Known rows, with every step that occurs:
fezo, kulof, zivit, tigo: [ 0.02 -0.74 -0.10  1.14  0.54  1.10 -0.04 -1.00 -0.03  3.38 -1.45  0.23
  0.52 -0.11  0.25 -0.36 -0.98 -0.19 -0.32 -0.35  0.02 -0.11  0.06  0.65
 -0.73]
fezo, kulof, zivit, ruto: [ 0.40  0.11  0.24  1.93  0.40  1.51 -0.48 -0.29 -0.12  3.41 -0.41 -0.50
 -0.06 -0.24  0.30 -0.64  0.95  0.11  0.22 -0.45 -0.34  0.61  0.06  0.50
 -1.17]
zivit, ruto, davo: [ 0.37  0.73  0.47 -2.22 -0.77  0.42 -0.34  0.39 -0.45  0.69 -0.42 -0.44
 -0.40 -0.40 -0.18 -0.25  1.40  0.22  0.17 -0.73 -0.60  0.88 -0.60  0.89
  0.44]
zivit, tigo, bedo: [-0.59  0.28 -0.40 -2.38  0.48 -0.47  0.43 -0.04 -0.33  3.04 -0.66  0.51
  0.15 -0.27 -0.21  0.39 -0.77 -0.19 -0.32 -0.94  0.57 -0.18 -0.32  0.13
  0.61]
safek, fezo: [ 0.57  1.39  0.35  0.16  0.53  0.48  0.85 -0.32  0.42  0.47 -0.12 -0.03
 -0.69  0.29 -0.01 -0.24  1.24 -0.18 -0.07  0.18  0.20  0.37 -0.22 -0.14
  0.30]
davo, ruto: [-0.28  0.02 -0.16  1.68  0.09 -0.05  1.02 -0.36 -0.62  0.98 -0.17 -0.18
  0.51 -0.09  0.03  0.34 -0.05 -0.17 -0.08 -0.07  0.15  0.44 -0.10  0.57
 -0.50]
buvugil, zivit, ruto, davo, bedo, tigo, dolus: [ 0.67 -3.58  0.42 -2.86 -0.35  0.11  0.12  0.75 -0.92 -1.05 -0.60  0.62
 -0.03 -0.57  0.09  0.46  1.72  0.00 -0.22 -1.99 -0.72  1.02 -0.01  1.01
  0.72]
buvugil, zivit, ruto: [ 0.17 -1.36  0.05  1.61 -0.36  0.68 -0.43  0.33 -0.11  1.21 -0.75 -0.36
  0.59 -0.03  0.20 -0.05  0.15  0.17 -0.52 -1.41 -0.71  0.53 -0.35  0.81
 -0.73]
ruteg, dolus: [ 0.05 -1.14  0.03  0.15 -0.34  0.50 -0.53  0.98  0.57  0.75  0.47  0.52
 -0.03  0.14 -0.11 -0.08  0.36  0.12 -0.05  0.81  0.00  0.06  0.12 -0.05
 -0.01]
kulof, fezo: [-0.10 -0.67 -0.01  0.86  0.12 -0.07 -0.03  0.28  0.12 -1.52 -0.88 -0.05
 -0.46  0.37  0.46 -0.22  0.04  0.01  0.17 -0.33  0.21  0.16  0.02  0.98
  0.25]
ruto, davo, bedo, tigo: [ 0.65 -0.39  0.19 -4.62 -0.42 -0.72  0.46 -0.12 -0.96 -3.26 -0.21  0.16
 -0.94 -0.48 -0.09  0.37  0.50 -0.31  0.10 -1.08 -0.23  0.70  0.03  0.03
  1.36]
kulof, zivit, ruto: [ 0.75 -0.48  0.27  2.12  0.80  0.77  0.03 -0.14  0.07  2.20 -0.46 -0.57
  0.60  0.22  0.00 -0.25  1.08  0.21  0.13 -0.61 -0.33  0.63 -0.31  0.67
 -0.65]
fezo, kulof, zivit, ruto, davo: [ 0.79  0.40  0.48 -1.00 -0.44  1.37 -0.53 -0.21 -0.44  3.28 -0.43 -0.63
 -0.31 -0.54  0.17 -0.78  1.19  0.11  0.17 -0.53 -0.69  1.08 -0.12  0.92
 -0.53]
safek, fezo, kulof: [ 0.18  1.88  0.31  0.23  0.19  1.23  0.38 -0.56  0.21  1.60 -0.08  0.14
 -1.37 -0.17  0.27 -0.53  1.07 -0.28  0.00  0.30  0.24  0.31  0.18 -0.32
 -0.27]
ruto, davo: [ 0.50  0.27  0.26 -3.04 -0.83 -0.13  0.01  0.25 -0.38 -0.08  0.05 -0.19
 -0.21 -0.30 -0.09 -0.05  0.34  0.02  0.00  0.00 -0.34  0.50 -0.20  0.46
  0.79]
tigo, zivit: [-0.42 -1.30  0.38 -0.14 -0.39  0.24  0.11  0.39  0.38  0.05  0.76  0.65
 -0.53  0.03  0.06  0.28 -0.77 -0.22  0.05 -0.79 -0.23 -0.23  0.20  0.10
 -0.11]
kulof, zivit, ruto, davo, bedo: [ 1.25 -0.06  0.56 -0.97 -0.16  0.48  0.57 -0.48 -0.68  0.50 -0.72 -0.42
 -0.63 -0.36  0.15 -0.31  1.52  0.11  0.06 -1.46 -0.29  1.37 -0.19  0.61
  0.77]
safek, fezo, kulof, zivit, tigo, dolus: [ 0.43 -1.20  0.34  1.24  1.48  1.73  0.89 -1.00  0.58  5.02 -1.23  0.94
  0.20 -0.04  0.15 -0.48  1.19 -0.21 -0.27  0.26  0.48 -0.03  0.17  0.75
 -0.36]
buvugil, zivit, ruto, davo, bedo, tigo, dolus, ruteg: [ 0.61 -3.90  0.31 -1.47 -1.26  0.74  0.40  0.73 -1.02 -1.35 -1.10  0.97
 -1.02 -0.60  0.25  0.40  1.62  0.07 -0.51 -2.51 -0.42  1.08 -0.67  1.13
  1.09]
safek, fezo, kulof, zivit, tigo: [ 0.61  0.83  0.21  1.22  1.11  1.55  0.82 -1.43  0.49  3.79 -1.50  0.26
 -0.02  0.12  0.19 -0.53  0.24 -0.36 -0.40 -0.21  0.28  0.19 -0.15  0.50
 -0.35]
bedo, tigo, dolus, ruteg, kulof, zivit, ruto, davo: [ 0.54 -2.87  0.25  0.61  0.30  0.88  0.04  1.93 -1.01  1.83  0.02  0.41
  0.38 -0.35 -0.20 -0.38  1.64 -0.02  0.29 -0.77 -0.26  0.84 -0.58  1.98
  0.66]
fezo, kulof, zivit, ruto, davo, bedo, tigo, dolus: [ 0.93 -1.95  0.55 -2.42  0.48  1.00 -0.01  0.07 -0.91  0.97 -0.32  0.48
 -0.77 -0.88  0.15 -0.20  2.46 -0.09  0.53 -1.08 -0.35  1.11  0.45  0.73
  0.29]
ruto, davo, bedo: [ 0.57  0.55  0.36 -2.99 -0.86 -0.33  0.48 -0.45 -0.78 -1.77 -0.30  0.20
 -1.19 -0.54  0.22 -0.01  0.45 -0.12 -0.11 -0.86  0.08  0.81  0.03  0.04
  1.44]
ruto, davo, bedo, tigo, dolus: [ 0.57 -2.09  0.35 -4.35  0.04 -0.52  0.47  0.47 -0.85 -2.26  0.04  0.93
 -0.68 -0.71 -0.12  0.50  1.51 -0.20  0.30 -0.58  0.02  0.56  0.39  0.26
  1.47]
bedo, davo: [-0.11  0.32  0.16  0.39 -0.18 -0.09  0.07  0.43  0.27  0.33 -0.61 -0.08
 -0.12  0.09 -0.47 -0.12 -0.17 -0.19 -0.73  0.15 -0.10 -0.14  0.10  0.24
  0.18]

Rows:
[-0.21 -1.74  0.29 -0.87 -0.55  0.34  0.30  1.33 -1.63 -1.30 -0.37  1.23
 -1.49 -0.87  0.09 -0.10  1.77 -0.22  0.31 -1.61  0.21  0.88 -0.45  1.29
  1.66] => zivit, ruto, davo, bedo, tigo, dolus, ruteg, kulof
[-0.93  0.43 -0.41  0.06  0.27 -0.51  1.37 -0.12 -0.72  4.86 -1.48  0.33
  0.56 -0.29 -0.67  0.60 -1.20 -0.59 -1.11 -0.74  0.68  0.18 -0.30  1.03
  0.36] => zivit, tigo, bedo, davo, ruto
[-0.34  0.29  0.00  2.02 -0.23 -0.08  0.97 -0.04 -0.44  1.74 -0.85 -0.20
  0.42 -0.04 -0.40  0.23 -0.26 -0.36 -0.80  0.09  0.15  0.30  0.03  0.89
 -0.27] => bedo, davo, ruto
[-0.27 -1.63  0.54 -0.82  0.14  0.17  0.32  0.36 -0.32 -2.25 -0.18  0.64
 -1.44 -0.30  0.11  0.55  0.43 -0.34  0.46 -2.65 -0.43  0.42  0.03 -0.05
  0.19] => davo, bedo, tigo, zivit, ruto
[-0.68  0.32 -0.27 -1.64  0.37 -0.47  0.46  0.23 -0.07  3.79 -1.30  0.51
 -0.13 -0.20 -0.67  0.25 -1.05 -0.39 -1.03 -0.82  0.44 -0.33 -0.20  0.45
  0.72] => zivit, tigo, bedo, davo
[-0.01 -0.58  1.03 -2.50 -1.30  0.47  0.36  0.14 -0.49 -0.85 -0.08  0.59
 -1.93 -0.64  0.25  0.04  0.52 -0.10  0.13 -2.32 -0.47  0.90 -0.18  0.47
  1.13] => tigo, zivit, ruto, davo, bedo
[ 0.72  0.36  0.47  0.63  0.36  0.53 -0.33  0.87 -0.91  2.34  0.17 -0.64
  0.75 -0.27 -0.02 -0.72  0.63 -0.02  0.14 -0.44 -0.56  1.01 -0.27  1.75
  0.34] => ruteg, kulof, zivit, ruto, davo
[ 0.89 -1.73  0.28 -2.85 -0.83 -0.04  0.04  0.23 -1.09 -2.14 -0.89 -0.15
 -0.28 -0.44  0.08  0.23  0.65 -0.13 -0.40 -2.46 -0.82  1.23 -0.33  0.78
  0.69] => buvugil, zivit, ruto, davo, bedo, tigo
[ 0.18 -0.44 -0.09 -1.40  0.55 -0.63  0.54 -0.11 -0.65 -3.11 -0.31  0.30
 -0.75 -0.24  0.08  0.40  0.08 -0.36  0.15 -1.07  0.14  0.28  0.25 -0.44
  0.68] => davo, bedo, tigo
[ 0.30 -1.59  0.61 -4.51 -0.74 -0.39  0.64  0.30 -0.60 -3.27  0.59  0.78
 -1.48 -0.51 -0.01  0.58 -0.25 -0.52  0.16 -1.93 -0.45  0.50  0.24  0.12
  1.26] => ruto, davo, bedo, tigo, zivit
[ 0.69 -2.10  0.55 -0.82  1.08  0.16  0.31  1.18 -1.37  0.25  0.17  0.43
  0.31 -0.61 -0.01 -0.15  2.05 -0.21  0.53 -1.04 -0.18  1.11  0.34  1.50
  1.11] => ruteg, kulof, zivit, ruto, davo, bedo, tigo, dolus
[-1.26 -2.15 -0.26  2.70  0.11  0.64  0.29  0.71 -0.47  1.78 -1.20  1.70
  0.05 -0.34  0.08 -0.16 -0.76 -0.14 -0.32 -0.48  0.78 -0.59 -0.55  1.52
  0.77] => zivit, tigo, dolus, ruteg, kulof
[ 0.44 -1.51  0.12  3.01  0.58  2.32  1.23 -0.93  0.48  4.91 -1.65  1.37
 -0.90 -0.03  0.32 -0.59  1.12 -0.14 -0.48 -0.23  0.78  0.01 -0.48  0.77
 -0.11] => safek, fezo, kulof, zivit, tigo, dolus, ruteg
[ 0.10 -1.44  0.72 -3.97 -0.49  0.23 -0.28  1.24 -0.27 -0.60  0.37  0.14
 -0.61 -0.33 -0.25  0.35  0.60 -0.21  0.39 -1.70 -1.16  0.55 -0.42  0.91
  0.21] => bedo, tigo, zivit, ruto, davo
[-0.65 -2.63 -0.23  1.24 -0.27  0.81  0.55 -0.09  0.05  1.66 -1.67  1.57
 -0.22 -0.15  0.03  0.18 -0.02  0.12 -0.45 -0.63  0.66 -0.57 -0.75  0.93
  0.54] => zivit, tigo, dolus, ruteg
[ 0.84 -3.09  0.08  0.04  0.14  0.28  0.84  1.00 -1.38 -1.12  0.26  1.10
 -0.62 -0.56  0.19 -0.07  0.69 -0.33  0.07 -0.91  0.44  0.81  0.11  1.18
  1.74] => ruto, davo, bedo, tigo, dolus, ruteg, kulof, zivit
[ 1.23 -2.91  0.33 -0.65 -0.17  0.83  0.76  0.42 -0.84 -0.31 -0.77  0.65
 -1.06 -0.45  0.01  0.01  2.54  0.09  0.16 -1.76 -0.08  1.18 -0.61  0.94
  1.14] => kulof, zivit, ruto, davo, bedo, tigo, dolus, ruteg
[ 0.44 -1.89  0.52 -3.68  0.12 -0.10  0.26  0.68 -0.95 -1.30 -0.47  0.70
 -0.84 -0.65 -0.18  0.29  2.61  0.01  0.51 -1.33 -0.26  0.93  0.01  0.64
  1.21] => zivit, ruto, davo, bedo, tigo, dolus
[ 0.19 -3.41 -0.29  3.27  1.07  0.65  0.32  1.49 -0.56  0.91  0.56  0.84
  0.63  0.00  0.11 -0.11  0.29 -0.25  0.18 -0.02  0.37 -0.02  0.02  1.16
  0.21] => bedo, tigo, dolus, ruteg, kulof, zivit
[ 0.79 -0.50  0.23  0.72 -0.20  0.51  0.57  0.70 -1.53 -0.95 -0.61  0.04
 -0.92 -0.47  0.23 -0.37  0.62 -0.29  0.08 -2.09 -0.13  1.36 -0.62  1.31
  1.39] => dolus, ruteg, kulof, zivit, ruto, davo, bedo, tigo
[ 0.50 -1.81  0.47  2.35 -0.40  1.25  0.64  0.73 -1.14  1.32 -0.35  0.93
 -1.02 -0.67  0.41 -0.56  1.78  0.10  0.13 -1.28  0.43  1.17 -0.30  1.60
  1.45] => tigo, dolus, ruteg, kulof, zivit, ruto, davo, bedo
[-0.55 -2.54 -0.25  1.54  0.31  0.25  0.09  1.71 -0.81 -0.36  0.44  1.21
 -0.07 -0.28  0.01  0.05  0.36 -0.29  0.23 -0.07  0.44 -0.22 -0.12  0.99
  0.48] => bedo, tigo, dolus, ruteg, kulof
[-0.17 -2.98 -0.20  2.62  0.10  1.84  0.37 -0.55  0.09  4.13 -1.62  1.38
 -0.17 -0.32  0.29 -0.27 -0.05  0.01 -0.41 -0.47  0.56 -0.32 -0.28  0.91
 -0.35] => fezo, kulof, zivit, tigo, dolus, ruteg
[-0.43  0.37 -0.41  1.23  0.59  0.53  1.16 -0.68 -0.76  7.39 -1.47  0.15
  0.59 -0.45 -0.29  0.09 -1.25 -0.66 -1.05 -0.64  0.56  0.30  0.23  1.18
 -0.62] => fezo, kulof, zivit, tigo, bedo, davo, ruto
[ 0.13  1.57 -0.06  1.57  1.03  1.03  2.04 -1.01 -0.27  7.90 -1.41  0.09
 -0.03 -0.16 -0.29 -0.09  0.00 -0.87 -1.14 -0.38  0.77  0.67 -0.03  0.90
 -0.26] => safek, fezo, kulof, zivit, tigo, bedo, davo, ruto
[-0.70 -0.29 -0.59  4.75  0.28  0.32  1.66  0.38 -1.19  6.14 -1.35  0.44
  0.63 -0.12 -0.23  0.02 -1.99 -0.76 -1.29 -1.06  1.04  0.38 -0.49  2.05
  0.67] => dolus, ruteg, kulof, zivit, tigo, bedo, davo, ruto
[ 0.69 -0.99  0.39 -1.40 -1.07  0.49 -0.54  0.54 -0.48  1.12 -0.61 -0.47
  0.36 -0.36  0.12 -0.11  0.52  0.20 -0.55 -1.38 -1.01  0.99 -0.52  1.26
  0.02] => buvugil, zivit, ruto, davo
[-0.48 -0.30 -0.46  2.87  0.41  0.29  0.78  0.81 -0.63  5.05 -1.15  0.62
  0.08 -0.05 -0.33 -0.35 -1.95 -0.56 -1.22 -1.04  0.89 -0.09 -0.43  1.37
  1.17] => dolus, ruteg, kulof, zivit, tigo, bedo, davo
[ 0.16 -3.38 -0.23  2.48  0.40  1.14  0.85 -0.23  0.30  3.03 -1.52  1.26
  0.52  0.15  0.05  0.01  0.15  0.14 -0.47 -0.60  0.57 -0.33 -0.66  1.14
  0.27] => kulof, zivit, tigo, dolus, ruteg
[ 0.42 -1.10 -0.10  1.18  0.88  0.36  0.49 -0.80  0.31  2.18 -1.38  0.03
  1.31  0.33 -0.14 -0.05 -0.79 -0.05 -0.41 -0.53  0.05 -0.12 -0.30  0.89
 -0.02] => kulof, zivit, tigo
[ 0.82 -0.06  0.38 -0.81  0.89 -0.01  0.27  0.67 -1.52 -0.69 -0.18 -0.30
  0.11 -0.47  0.11 -0.25  0.86 -0.35  0.34 -1.61 -0.44  1.31  0.04  1.23
  1.11] => ruteg, kulof, zivit, ruto, davo, bedo, tigo
[ 1.44 -0.69  0.41 -2.40  0.39 -0.01  0.41  0.01 -0.85 -1.10 -0.71 -0.46
 -0.30 -0.23 -0.08 -0.01  1.63 -0.10  0.20 -1.70 -0.61  1.39 -0.22  0.54
  0.89] => kulof, zivit, ruto, davo, bedo, tigo
[ 0.29 -3.31 -0.17  3.26  0.84  0.42  0.90  0.79 -0.92 -0.78  0.25  1.22
 -0.37 -0.23  0.32 -0.05  0.41 -0.34  0.22 -0.87  0.70  0.30  0.26  0.69
  1.04] => davo, bedo, tigo, dolus, ruteg, kulof, zivit
[-0.18 -1.19 -0.38  3.94  0.45  0.85  0.56  0.00 -0.54  2.24 -1.34  0.56
  0.63  0.11  0.17 -0.36 -1.77 -0.26 -0.54 -0.87  0.51 -0.14 -0.72  1.50
  0.46] => dolus, ruteg, kulof, zivit, tigo
